Each row comes from the steps of one path. Every step used is in the known rows, and no mark comes twice. Write the path behind each row, first mark first.
Known rows:
w/h: [-1.41 -1.47  6.01  4.38 -1.96 -1.63  2.24  2.43  1.12  2.98  1.25 -3.75
 -1.43  1.82  1.85  2.73  3.51  1.77 -1.37 -7.26  1.62  5.74]
t/v/n/r: [-0.21 -2.80  0.08 -0.35 -0.57  0.21 -2.35  0.78  0.22  1.04  1.03  3.17
 -2.37 -0.06 -0.40 -1.62 -0.70  0.26  2.01  2.03  2.01  1.17]
t/v: [ 0.99 -2.30  0.45  1.50 -0.11  1.56 -3.28  0.77  0.81  0.00  3.53  0.80
 -2.07 -1.46 -1.25  0.13  1.13  2.22 -0.79  1.57  1.27  3.26]
w/h/n: [-1.46 -0.37  6.17  4.35 -2.62 -2.43  0.53  3.21  0.04  3.66 -1.28 -2.31
 -2.57  2.74  2.85  2.59  2.76  0.58  1.00 -8.97  3.34  6.36]
r/t/v/n: [ 2.82 -0.42  0.83 -0.54  0.34  0.69 -0.79  1.54 -0.32 -0.86 -0.44  0.09
  0.18 -0.99 -2.08  1.09 -0.74  0.82  1.27  1.18 -0.32  0.44]
r/t/k/q/v/n: [ 2.60  1.62 -1.07 -1.78  1.01  1.68  0.80 -0.56 -0.64 -3.72 -0.12 -1.27
  2.31 -1.92 -2.06  0.93 -0.66  0.42 -0.79  2.61 -2.06 -2.01]
k/q/v/n/e: [-0.50  0.57 -1.29 -0.73  0.12  1.65 -1.46  1.53  2.74 -0.91 -1.15 -2.49
  2.29 -0.96 -1.48  1.29 -0.11  0.01 -0.19  0.08 -1.82 -1.99]
v/n/h: [-1.61 -1.06  5.49 -1.29 -1.74 -4.37  3.33  3.11 -1.39  5.51  0.29 -0.25
 -1.43  0.24  0.31 -1.66 -1.27  1.16  4.70 -8.33  0.57 -0.35]
m/q/k: [-0.58  1.75 -1.39  0.94  0.14  1.64  2.29 -2.17 -0.61 -0.97  3.82  0.87
  3.20 -0.02 -2.26  0.50  2.04 -0.63 -3.29  2.06 -1.25 -1.06]
h/n/e: [-3.01  1.83  2.91  2.98  0.91  0.28 -1.36  2.63  0.65  3.42 -2.31  0.96
 -6.10 -0.24 -0.59  1.32 -1.12 -2.26  1.57 -8.70  2.96  2.15]
m/t/k/q/v: [ 2.06 -0.38 -4.89  0.56 -1.21  3.81 -1.12 -2.71  0.64 -4.08  3.74  0.06
  0.57 -1.01 -1.07 -0.84  0.14 -1.48 -1.77  3.19 -0.21 -1.76]
t/k/q: [ 0.62  1.32 -0.63 -1.28  1.05  1.75  1.55 -2.16  0.33 -2.43  2.82 -1.96
 -0.40 -2.25 -1.55  0.03  0.09  1.89 -3.05  0.44  0.07 -0.63]
m/t/k/q: [ 2.04  0.19 -3.80  0.13 -0.85  2.98  0.61 -3.02  0.87 -3.22  3.30 -0.66
 -0.31 -0.71 -1.23 -0.54 -0.59 -0.92 -2.11  1.26  0.69 -1.54]
m/q/v/n/r: [-1.97  0.11 -2.49  0.95 -0.83  1.03 -1.01 -1.16 -0.02  0.14  1.34  2.38
  3.64  1.11 -1.83 -0.42  0.13 -0.64  0.34  4.31 -1.09 -0.58]
v/n: [-0.28 -1.11  3.75  0.40 -1.51 -1.02  2.41  2.60  0.20  3.51 -0.29 -0.59
 -2.84  0.31 -0.28 -0.94  0.43 -0.32  2.87 -6.43  1.02 -0.97]
r/q/v: [-0.02  0.91 -1.27  0.07  0.73  0.55 -1.60 -0.55  1.08 -1.52  0.83 -1.89
  3.04 -2.20 -1.24  2.39  1.65  3.24 -1.99  2.87 -2.72  1.10]
k/q/v/n: [ 0.93  0.11 -1.09 -0.99 -0.58  0.78 -1.26  0.96  2.37 -1.35 -0.72 -2.95
  3.26 -0.09 -0.27  0.70  0.70  1.09 -0.52  0.99 -1.62 -1.37]
h/n/r/q: [-1.41  1.92  0.98  0.37  1.19 -3.07 -0.32 -1.56  0.34  1.38 -3.57  1.21
 -2.31  2.41  2.92  0.27 -1.63  0.41 -0.54 -2.64  3.43  3.56]
m/t/v/n: [ 2.12 -2.53 -2.77  1.06 -2.55  2.50 -2.38  0.11  0.56 -0.49  2.55  1.94
 -1.69 -0.04 -1.32 -1.15 -0.34 -1.71  2.11  1.09  1.60 -0.59]
r/t/k/q/v/n/e: [ 1.18  2.06 -1.22 -1.52  1.71  2.61  0.61  0.04 -0.28 -3.30 -0.54 -0.83
  1.31 -2.76 -3.24  1.51 -1.47 -0.68 -0.46  1.72 -2.29 -2.57]
r/n: [-1.80  0.21  3.06  1.42 -0.55  1.09  1.76  1.17 -0.18  4.37 -1.27  0.39
 -4.39  1.09  1.53 -0.63  3.40  0.12  2.40 -4.72  0.15 -1.63]
r/n/k/q: [-2.34  1.46  0.18  0.25  1.08 -0.37  2.91 -1.44 -1.64  3.44 -2.10  0.22
 -3.02  1.67  2.55 -0.81  1.60 -1.77 -0.56 -1.70  0.25 -2.78]

Which path is each row?
[-0.52 -0.64  2.17 -0.76  0.30 -2.23  3.22  0.21  0.28  1.92 -2.47  1.01
 -1.62  2.10  1.25 -1.38 -1.74 -1.22  1.54 -2.65  1.21 -0.77]
v/n/r/t
[-0.92 -2.54 -0.75  2.49 -1.14  0.61 -2.05  1.36 -1.74  0.46  2.09  2.11
 -0.62 -0.35  1.19 -2.22  2.12 -3.09  0.64  1.09 -1.35 -0.74]
q/v/n/k
[-3.14  0.23  4.81 -0.23 -0.72 -2.31  2.69  1.65 -1.77  6.33 -0.76  0.73
 -2.94  0.99  2.13 -1.35  1.69  1.61  4.22 -6.64 -0.29 -0.98]
r/n/h
[-1.14 -2.64  1.71  1.03 -2.17 -0.83 -2.16  3.19 -1.17  1.78  2.14  1.37
  0.85 -0.68  0.71 -2.03  1.63 -0.18  3.45 -1.53 -1.98 -0.08]
q/v/n/h
[-0.53  1.57 -0.60  1.73  0.67 -2.18 -1.50 -0.90 -1.80  0.75 -1.81  0.58
 -1.85  1.74  2.97 -0.45 -0.66 -2.52 -1.71 -1.90  2.64  2.06]
h/n/k/q/v
[ 2.68  0.45 -0.80 -1.43  1.19 -0.08 -0.16  0.12 -0.82 -1.51 -1.09 -0.32
  1.27 -0.69 -1.62  1.17 -1.82  0.05 -0.30  2.95 -0.27 -0.32]
r/t/v/n/k/q
[-0.78  0.17  0.86 -0.75  0.09 -2.49  3.57  0.00 -1.31  2.63 -1.07 -0.82
 -1.52  0.89  0.75 -1.15 -1.41 -2.24 -0.04 -3.41  1.17 -2.17]
v/n/k/q
[ 0.00  0.43 -2.00 -0.63  2.91 -0.27  0.98 -3.99  0.84 -3.63 -0.13  1.07
  1.17  1.14  1.81 -0.72 -1.63 -0.01 -4.33  5.27 -0.17  1.10]
n/r/t/k/q/v
[-1.61 -0.03  5.04  3.56 -1.34 -3.33  1.05  1.46  0.09  2.52 -2.82 -1.20
 -1.73  3.95  3.84  2.26  1.20 -0.04  0.06 -6.35  3.41  6.54]
w/h/n/r/t
[-0.20 -1.84 -0.73 -1.45 -0.19 -0.02 -2.23  0.27  0.26  0.56  0.24  2.72
 -1.10 -0.64 -1.07 -0.65 -1.11  1.17  1.93  3.14  1.41  0.80]
t/v/n/r/q
[-0.41 -2.18 -1.34  0.87 -0.72  1.47 -2.27  0.54 -0.82 -1.62  1.08  3.10
  0.44 -0.28  0.80 -2.28  1.20 -2.12  1.37  3.58 -1.69 -1.05]
q/v/n/r/t/k
[-0.21  0.30  0.66 -2.43  0.60 -1.54  3.26 -0.77  0.09  0.34 -2.52  0.71
 -0.53  1.24  0.50 -1.30 -2.40 -1.01  1.21 -0.69  0.82 -2.04]
v/n/r/t/k/q
[ 0.42 -1.68 -1.17 -0.82 -0.26  0.05 -1.85  0.54 -1.09  0.72  1.17  1.72
 -1.39 -0.92 -1.09 -0.93 -0.92 -0.53  0.88  2.31  1.44 -0.08]
t/v/n/k/q
[-0.14  0.25 -2.53 -1.69  0.44  2.06 -0.31 -2.02 -0.17 -3.26  2.07  0.60
  0.73 -1.75 -0.69 -1.44 -0.01  0.10 -1.45  3.83 -0.78 -1.86]
t/k/q/v/n/r
[ 0.30  0.15 -0.24 -1.78 -0.71 -0.88 -0.81  1.16  1.58 -0.40 -0.44 -2.81
  4.00 -0.15  0.04  0.35 -0.13  1.81  0.35  0.02 -1.87 -1.03]
k/q/v/n/h
[-0.78  0.74 -0.12 -1.76 -0.29 -1.43 -0.71  0.78 -0.33  0.39 -0.16 -1.05
  3.59 -2.20 -1.27  1.44  0.27  2.98  1.48  0.96 -2.88 -0.31]
r/q/v/n/h
[-2.32  0.90 -0.87  0.66  0.71  0.42  1.23 -1.15 -1.85  2.53 -1.71  0.96
 -2.14  1.33  2.70 -1.16  2.28 -2.29 -0.22  0.25 -0.67 -2.97]
r/n/k/q/v
[ 1.97 -1.69 -4.43  0.17 -1.67  1.76 -1.79 -1.29  0.05 -1.21  1.85  1.53
 -0.60  0.30 -0.92 -1.07 -1.47 -2.49  0.55  2.85  1.58 -1.31]
m/t/v/n/k/q
[ 2.71  1.73 -1.29 -1.07  1.64  1.93  0.50 -1.32 -0.23 -4.44  0.75 -1.75
  2.45 -1.97 -1.79  1.35 -0.29  1.09 -2.58  3.30 -2.08 -0.73]
r/t/k/q/v
[ 0.26 -0.01 -1.69 -1.25 -0.03  0.16 -1.05 -0.19  2.56 -1.58 -1.23 -2.04
  3.22  0.83  0.74  0.09 -0.03  0.70 -1.14  2.26 -1.15 -1.01]
k/q/v/n/r
[ 2.32 -0.32  0.05 -0.33  0.94  0.02 -0.29  0.54 -1.49 -0.81 -0.20  0.77
 -0.14 -0.80 -1.44  0.61 -1.23 -0.46  0.18  2.10 -0.09  0.25]
r/t/v/n/k
[ 1.06  0.53 -1.92 -1.67  0.41  0.19 -0.81 -0.24  2.38 -2.37 -2.02 -2.22
  4.13  0.77  0.40  0.64 -0.51  0.58 -1.15  3.09 -1.69 -1.32]
k/q/v/n/r/t
[ 2.22 -0.40  1.71 -1.36  0.23 -1.03 -0.32  1.77 -1.09  0.15 -0.19  0.26
  0.91 -1.07 -1.78  0.76 -1.60  1.56  2.15  0.23 -0.50  0.72]
r/t/v/n/h
[ 2.74  2.29 -0.22 -1.45  2.04  1.14  2.22 -1.61 -0.02 -3.53  0.29 -2.52
  1.55 -1.66 -1.93  1.68 -0.96  1.60 -2.92  1.35 -1.21 -0.49]
r/t/k/q
[ 0.04  1.72 -0.81  0.06  1.12 -1.25 -1.85 -1.63 -0.37 -1.57 -3.24  2.10
 -0.83  2.11  2.76 -0.55 -1.69 -1.25 -0.45  0.76  2.30  2.21]
h/n/r/t/k/q/v
[-0.68  0.82 -1.82 -0.78  0.42 -0.43 -0.64 -0.46 -0.73 -0.51 -0.22 -0.53
  2.51 -1.94 -0.93  1.26  0.62  0.99 -0.52  2.80 -2.44 -0.79]
r/q/v/n/k
[-1.96  0.00 -1.67  0.05  2.39 -1.47  0.00 -3.53  1.79 -1.32 -0.25  0.75
  1.31  1.07  2.16  0.13 -0.49  1.64 -4.05  4.37 -0.35  2.48]
n/r/q/v
